Known rows, with every way that one mark hangs from another
sapu[meku[zova]]: [-1.396 -1.884 -0.313 0.466 -0.940 -2.125 0.770 -1.302 2.620 -1.785 -0.347 0.038 -0.528 0.699 -2.346 -0.299 1.581 0.322]
mevar[rige teka]: [1.181 -0.839 -3.655 -0.866 0.098 -0.260 2.164 -1.948 2.718 -2.807 -1.844 0.003 -1.322 0.415 2.768 0.741 0.796 -1.318]
rige[mevar[teka] zibeb[sapu zova]]: [-0.684 -1.276 0.200 -0.473 -0.625 1.535 -0.011 -1.801 1.672 -1.319 -1.756 0.623 -0.940 -0.725 -0.160 -0.292 0.349 -2.359]
meku[teka zova]: [-1.241 -1.347 0.477 -0.397 -0.727 -1.690 0.571 -1.895 2.896 -1.703 2.156 0.199 -0.468 0.334 -3.610 -0.848 0.868 0.429]
nofa[zibeb[gipe[meku[teka zova]]]]: [-2.756 -2.010 2.137 0.602 -1.993 -1.044 0.470 -1.223 1.160 -0.445 2.651 1.306 -0.526 -0.497 -1.805 1.996 0.583 0.339]
meku[gipe teka zova]: [-2.492 -1.357 1.961 0.068 -0.921 -2.912 0.490 -1.798 3.047 -1.790 5.438 0.825 -0.744 -0.186 -4.221 -1.286 1.231 0.369]
gipe[meku[teka]]: [1.736 -1.515 0.859 0.340 0.741 -0.357 0.986 -1.801 1.940 -1.698 -0.423 0.448 -0.136 0.591 -2.349 2.432 0.855 -0.455]
mevar[rige[zibeb[sapu zova]] teka]: [-0.540 -0.798 -2.532 0.104 -0.249 1.049 1.682 -0.545 1.378 -0.714 -0.430 0.800 -1.657 -0.738 0.934 -0.771 0.209 -1.317]
gipe[meku]: [2.710 -1.372 0.117 0.550 0.682 1.016 1.052 -1.181 1.996 -2.476 -3.131 -0.090 -0.546 1.017 -0.774 2.839 1.507 0.112]
sapu[meku]: [1.455 -1.746 0.406 0.190 -0.364 -1.788 0.641 -1.106 2.465 -2.440 -2.649 -0.223 -0.919 1.183 -0.695 0.377 1.266 -0.350]
mevar[rige[zibeb[gipe[meku[teka zova]]]]]: [-2.342 -2.107 -0.084 1.373 0.996 -1.050 1.733 0.035 0.987 0.499 5.043 1.516 -0.810 -0.709 -2.496 2.152 0.936 -1.168]
nofa[zibeb[gipe[meku[teka]] sapu zova]]: [-2.112 -1.619 3.716 1.057 -2.205 0.954 -0.305 -0.744 0.582 0.058 1.206 1.355 -1.030 -1.363 -1.838 1.031 -0.367 0.284]
nofa[zibeb[gipe]]: [0.992 -1.551 2.487 -0.256 -2.332 -0.148 -0.066 -0.411 1.809 -2.321 -2.024 0.100 -2.073 0.687 1.548 0.282 0.707 0.237]
zibeb[gipe sapu zova]: [-0.543 -1.331 3.027 0.473 -1.139 1.802 -0.682 0.278 2.037 -1.741 -0.389 -0.141 -2.421 -0.961 -0.800 -1.761 0.416 1.092]
rige[mevar[teka] zibeb[gipe[meku] sapu zova]]: [-1.569 -2.044 1.796 0.566 0.186 2.665 -0.108 -0.784 0.569 -0.478 -0.858 1.147 -0.996 -2.059 0.652 1.758 0.508 -2.534]
meku[teka]: [1.674 -1.247 1.181 -0.579 -0.225 -1.303 0.500 -1.660 2.745 -2.249 -0.171 0.043 -0.834 0.831 -2.078 -0.243 0.608 -0.261]
sapu[meku[gipe zova]]: [-2.664 -1.783 1.063 0.885 -1.040 -3.500 0.661 -1.212 2.870 -1.874 2.743 0.618 -0.726 0.178 -2.845 -0.657 1.991 0.218]
mevar[rige[zibeb[gipe sapu]] teka]: [1.889 -1.448 0.041 0.249 0.057 1.266 1.473 0.462 1.447 -0.935 0.307 0.827 -2.528 -0.487 2.590 0.067 0.074 -1.972]

Rows
[-3.521 -1.419 3.860 1.040 -3.330 -3.207 -0.224 -1.779 1.678 0.042 3.429 1.675 -0.787 -0.783 -3.416 -1.416 -0.047 -0.347]	nofa[zibeb[sapu[meku[gipe teka]] zova]]
[-2.169 -2.220 -0.666 1.032 -0.758 -0.943 1.670 0.230 1.337 0.319 2.694 1.421 -1.766 -1.160 0.680 -0.412 0.424 -1.892]	mevar[rige[zibeb[gipe sapu[meku[zova]]]] teka]
[-1.739 -1.739 0.950 0.680 0.253 0.983 0.095 0.153 1.256 -1.831 -1.132 0.033 -1.254 -1.206 -0.260 1.164 1.348 0.658]	zibeb[gipe[meku] zova]
[-1.796 -1.025 -4.158 -0.488 0.122 -0.636 1.951 -0.573 1.408 -1.431 -0.784 0.594 -1.292 -0.744 1.729 -0.575 0.870 -1.671]	mevar[rige[zibeb[zova]] teka]
[-1.111 -1.947 1.635 1.971 0.555 0.714 1.437 0.148 0.910 1.175 5.387 1.761 -1.136 -0.754 -3.342 1.826 0.342 -0.977]	mevar[rige[zibeb[gipe[meku[teka zova]] sapu]]]
[-1.821 -2.114 3.401 1.124 -3.421 -0.649 -0.199 -0.504 1.638 -0.360 0.803 0.902 -1.560 0.067 -1.076 -0.352 0.354 0.546]	nofa[zibeb[gipe sapu[meku[zova]]]]
[2.262 -1.608 3.767 1.196 -1.833 2.476 0.144 -0.314 0.946 -1.134 -1.980 0.783 -1.677 0.413 0.531 2.891 0.283 0.380]	nofa[zibeb[gipe[meku] sapu]]
[-2.441 -1.801 3.725 1.240 -1.385 -3.134 0.308 -1.719 2.788 -0.351 5.838 1.401 -0.546 -0.308 -5.344 -1.192 0.653 -0.155]	zibeb[sapu[meku[gipe teka zova]]]
[0.586 -2.100 1.321 -0.960 0.022 0.056 0.009 -0.961 1.804 -2.283 -1.473 0.497 -1.588 -0.431 2.465 0.748 0.931 -3.074]	rige[mevar[teka] zibeb[gipe]]
[-2.036 -1.956 2.255 -0.027 -0.131 0.187 -0.960 -0.357 1.640 -1.743 -0.310 0.235 -1.727 -0.750 -0.680 -0.578 1.332 -1.514]	rige[mevar zibeb[gipe zova]]
[-2.203 -1.995 -2.794 0.717 0.816 0.075 2.330 0.052 0.769 -0.478 1.855 1.299 -1.066 -1.241 1.650 2.243 1.268 -1.563]	mevar[rige[zibeb[gipe[meku[zova]]]] teka]
[1.482 -1.567 -0.552 -1.127 0.105 0.056 0.638 -2.099 2.077 -2.566 -2.742 0.374 -0.733 0.566 1.225 1.224 1.111 -3.099]	rige[mevar[teka] zibeb]
[-0.900 -1.960 3.631 1.292 -0.426 1.062 0.228 -0.720 1.669 -0.204 3.636 0.932 -0.833 -0.917 -3.553 1.148 0.271 0.552]	zibeb[gipe[meku[teka zova]] sapu]
[-1.735 -1.460 -2.521 0.679 -0.453 -0.819 1.805 -0.481 1.095 0.022 -0.391 1.111 -1.132 -0.934 0.639 -0.504 0.267 -2.131]	mevar[rige[zibeb[sapu[meku] zova]] teka]
[2.688 -1.389 1.157 -0.447 -0.359 1.685 0.360 -1.997 2.017 -1.686 -2.435 0.595 -1.071 0.543 0.440 0.951 0.348 -2.864]	rige[mevar[teka] zibeb[sapu]]
[-2.076 -2.160 1.889 0.669 -0.019 -0.595 0.486 -0.802 1.759 -0.991 3.117 0.734 -0.546 -0.940 -2.674 1.376 0.943 0.323]	zibeb[gipe[meku[teka zova]]]
[-2.799 -2.077 1.912 1.465 -0.364 -1.837 0.563 0.556 1.052 1.350 4.170 1.517 -1.746 -1.394 -2.522 -1.306 -0.170 -1.608]	mevar[rige[zibeb[gipe sapu[meku[teka]] zova]]]
[2.789 -0.945 -1.619 0.134 0.087 1.223 2.037 -0.688 1.724 -1.057 -1.057 0.739 -1.717 0.538 1.510 0.447 0.202 -1.959]	mevar[rige[zibeb[sapu]] teka]
[0.644 -2.357 0.955 -0.126 0.861 1.056 0.588 -1.013 1.081 -1.731 -1.753 0.911 -0.755 -0.726 2.092 3.477 1.179 -3.334]	rige[mevar[teka] zibeb[gipe[meku]]]
[1.001 -2.013 4.119 0.949 -3.042 -0.245 -0.276 -0.348 1.556 -0.859 -1.639 0.693 -1.944 0.522 0.380 0.301 0.119 -0.146]	nofa[zibeb[gipe sapu[meku]]]
[-1.392 -1.992 -0.917 1.616 1.013 0.317 1.774 0.586 1.024 -0.363 2.415 1.018 -1.248 -0.270 -0.905 2.349 1.624 -0.529]	mevar[rige[zibeb[gipe[meku[zova]]]]]
